What can hang from each mark
vupo: vade zikoro
vade: bavuv mazu vupo
bavuv: tilom vade
zise: mazu zikoro
mazu: vade zise
tilom: zise
zikoro: vupo zise

Every row comes from one small tree of marks. Brackets hold a mark, then the marks that hang from it, in alphabetical order. Every link used is in the known rows. Which tree was each row made from?
Known rows
{zikoro {vupo {vade bavuv mazu}}}: [-0.239 -1.336 -2.508  2.476  0.712  0.247  2.254 -5.113  6.391 -1.343
  0.448  2.741  2.220  0.385 -0.489 -1.072  1.816  0.396 -1.956]
{zise mazu}: [ 0.256  1.204 -1.854  0.526 -0.351  1.988 -0.844 -1.720  2.677 -0.088
  0.668  0.540  1.078  0.701  1.237 -1.666  1.192 -1.359 -0.410]
{tilom {zise mazu}}: [-1.109  2.321 -2.433 -1.094 -1.169  2.523 -0.764 -0.356  2.961 -1.120
  0.295  0.390  2.923  0.371  1.735 -1.077 -1.618 -0.839 -0.318]
{zikoro vupo {zise {mazu vade}}}: [-1.973  0.100 -3.072  3.682  0.039  0.446  0.987 -2.690  3.922 -1.230
  1.336  3.760  3.572 -0.155 -0.329 -5.639  2.303  0.769 -0.309]
{zikoro {vupo {vade bavuv}}}: [-0.153  0.051 -2.716  2.620  0.279  0.164  1.724 -4.930  4.864 -1.031
 -0.105  2.648  1.335 -0.080 -0.363 -2.188  2.032  0.617 -0.983]
{zikoro vupo zise}: [-1.607  0.762 -2.960  2.292 -0.649 -1.235  1.596 -2.917  1.774 -1.443
 -0.691  4.248  2.442 -0.770 -0.511 -4.043  1.090  1.014 -0.791]
{zise {zikoro {vupo {vade mazu}}}}: [ 0.074 -0.856 -2.224  2.303 -0.346  0.831  0.716 -2.627  3.010 -1.204
 -0.650  2.013  2.145  0.402 -0.126 -4.048  4.032  0.119 -0.881]
{tilom {zise {zikoro vupo}}}: [-1.415  1.807 -2.768  0.187 -1.293  1.478 -0.113  0.731  1.877 -1.840
 -1.315  2.179  3.070 -0.482  0.759 -5.023  0.029  0.288 -0.586]
{mazu {vade vupo}}: [-0.526 -1.104 -2.707  0.304  0.901  2.323  2.044 -0.938  3.607 -1.702
 -1.337  1.653  0.688  2.305  0.261 -1.955  3.167  0.609 -1.751]
{vupo {vade {bavuv tilom} mazu}}: [ 1.933 -1.231 -1.904  3.096  0.129  1.241  1.507 -5.200  6.279 -1.977
 -1.140 -0.017  1.499  1.219  0.144  3.788  3.909  0.029 -2.766]
{mazu vade {zise zikoro}}: [-0.855  1.015 -2.054 -0.124 -0.566  0.819  1.198  1.344  0.170 -2.383
 -3.695  1.115  2.649  0.816  0.533 -4.073  2.897  0.175  0.107]
{bavuv {tilom {zise {zikoro {vupo vade}}}}}: [-0.208  1.486 -3.387  2.445 -1.635  0.813 -1.148 -1.873  2.194 -2.553
 -1.921  0.522  1.921  1.152  0.555 -2.918  2.949  0.612 -1.182]
{tilom {zise {mazu {vade vupo}}}}: [-1.551  0.534 -2.957 -0.997 -0.275  3.809  0.123  0.112  4.546 -1.688
  0.674  0.495  3.481  1.360  1.343 -2.191 -0.286 -0.394 -0.673]
{tilom {zise {mazu {vade bavuv {vupo zikoro}}}}}: [-1.231  0.109 -2.427  1.028  0.244  4.876  0.580  0.518  5.275 -1.168
  0.013  0.883  3.384  0.328  1.874 -2.891  0.309  0.059 -1.117]
{mazu vade}: [-0.566  1.140 -2.015  1.833  0.344  0.800  1.661 -1.589  2.221 -1.516
 -2.157  1.844  0.014  1.868  0.700 -0.987  2.855  0.877 -1.521]
{zikoro vupo {zise {mazu {vade {bavuv tilom}}}}}: [-1.054 -0.343 -3.243  5.620  0.211  0.851  0.606 -2.580  5.659 -1.739
  1.127  3.460  3.586 -0.470 -0.624 -5.608  3.486  0.812 -1.252]
{bavuv {tilom {zise mazu {zikoro vupo}}} vade}: [-0.195  0.217 -3.428  4.159 -1.541  1.288 -1.656 -0.024  3.688 -2.752
 -0.888  0.377  1.514  2.116  1.791 -5.413  5.310  0.912 -0.751]
{zikoro zise}: [-0.136  1.525 -1.975  1.302 -1.150 -0.241  1.462 -2.083  0.592 -1.380
 -2.051  2.244  1.682 -0.589  0.352  0.093  1.584  0.515 -0.803]
{zise mazu zikoro}: [ 1.084  0.731 -1.533  1.642 -0.769  3.229 -1.736  0.467  2.065 -0.114
  0.225  0.205  1.869 -0.280  1.114 -4.713  3.733 -1.566  0.081]

Write each row's tree
[ 0.143  0.377 -2.765  1.049 -1.061  0.185  0.201 -0.895  1.793 -2.325
 -2.570  1.048  3.124 -0.483 -0.266 -4.604  2.782 -0.229  0.010] => {mazu {zise {zikoro {vupo {vade {bavuv tilom}}}}}}
[-0.599 -3.555 -1.898  0.346  0.560  2.687  2.588 -1.357  3.277 -0.989
 -1.459  2.175  2.558  1.063  0.905 -0.735  2.014  0.309 -2.721] => {vade mazu {vupo {zikoro zise}}}
[ 1.490 -1.145 -1.485  1.794  0.388  1.520  2.424 -4.917  6.172 -1.408
 -0.677  0.535  1.954  0.523  0.283  3.885  2.691 -0.141 -2.204] => {vupo {vade bavuv mazu}}
[-0.547 -1.500 -2.648  3.619  0.092 -0.243  3.013 -5.456  5.943 -1.890
  0.337  3.510  4.096 -0.969 -0.966 -0.750  2.321  1.026 -1.564] => {zikoro {vupo {vade bavuv mazu}} zise}
[ 1.591 -0.182 -1.795  5.247  0.215  4.208 -1.271  0.835  5.192 -1.180
 -0.103  0.248  2.204  0.042  0.649 -5.261  6.415 -0.688 -1.205] => {zise {mazu {vade {bavuv tilom}}} zikoro}
[ 0.083 -1.865 -2.467 -0.254  0.600  3.389  2.129  2.539  4.074 -2.727
 -2.637  1.129  3.923 -0.192 -0.253 -4.781  3.538 -0.223 -0.822] => {mazu {vade bavuv vupo} {zise zikoro}}
[ 0.518 -1.881 -2.902  1.109  0.312  3.109  1.193  2.386  4.132 -3.303
 -3.072  0.579  3.467  0.513 -0.371 -4.873  4.843 -0.076 -1.393] => {mazu {vade {bavuv tilom} vupo} {zise zikoro}}
[-0.524 -1.549 -2.706  1.515  0.754  2.660  2.010  0.621  3.466 -2.563
 -3.717  1.095  2.237  1.163  0.639 -3.448  3.138  0.726 -1.752] => {mazu {vade {bavuv tilom} {vupo zikoro}} zise}
[ 0.508 -4.310 -1.546  2.114  1.336  3.993  3.262 -0.739  6.552 -1.172
 -1.142  2.438  3.315 -0.726  0.487 -0.459  2.457  0.199 -3.582] => {vade bavuv mazu {vupo {zikoro zise}}}
[ 0.841 -1.010 -1.654 -0.051  0.015  0.947  2.602 -4.150  5.137 -1.928
 -1.415  0.216  3.195  0.334  0.226  3.461  1.426 -0.480 -1.369] => {vupo {vade bavuv {mazu zise}}}
[-0.911  1.636 -2.258  0.943 -0.926  3.808 -0.817  1.397  3.252 -1.586
 -0.212  0.401  3.724  0.271  1.546 -4.010  1.580 -0.343 -0.143] => {tilom {zise {mazu vade} zikoro}}
[ 0.446 -3.778 -2.726  4.058 -0.156  1.197  1.492 -1.779  3.758 -2.630
 -2.712  0.921  0.375  3.365  1.681 -1.076  6.835  1.690 -2.953] => {bavuv tilom {vade mazu {vupo {zikoro zise}}}}
[ 0.905 -1.197 -1.976  0.881  0.119  0.682  1.157 -0.603  5.486 -2.932
 -2.291  0.766  3.104  0.350 -0.025  1.243  1.155 -0.839 -3.306] => {vade {bavuv tilom} {mazu zise}}
[ 0.022  0.471 -1.509  6.310 -0.115  2.465  0.580 -1.737  2.161 -0.531
 -2.203  1.801  1.373 -0.332  1.763 -2.766  4.331  1.199 -1.429] => {vupo {zikoro {zise {mazu {vade {bavuv tilom}}}}}}
[-0.618  0.778 -2.055  0.365  0.372  0.916  2.443  0.141  3.238 -2.543
 -3.072  1.569  2.626  0.148  0.277 -1.373  1.181  0.308 -0.928] => {mazu {vade bavuv} zise}
[ 0.324 -3.479 -3.322  0.259 -0.337  0.340  1.153 -0.795  4.129 -3.616
 -2.396 -0.061  1.302  4.002  0.933 -0.606  4.917  0.389 -2.376] => {bavuv tilom {vade {mazu zise} vupo}}
[-0.061 -3.644 -1.962  1.404  0.571  1.947  2.548 -1.282  3.813 -1.451
 -2.009  1.421  0.030  2.995  2.140 -1.117  4.636  1.116 -2.226] => {bavuv {vade mazu {vupo zikoro}}}
[ 1.825  0.658 -2.317  3.346 -0.952  3.022 -0.472 -3.109  5.204 -1.674
 -0.580 -0.919  2.483 -0.101  0.772  0.207  4.102 -0.304 -0.777] => {vupo {vade {bavuv {tilom {zise mazu zikoro}}}}}
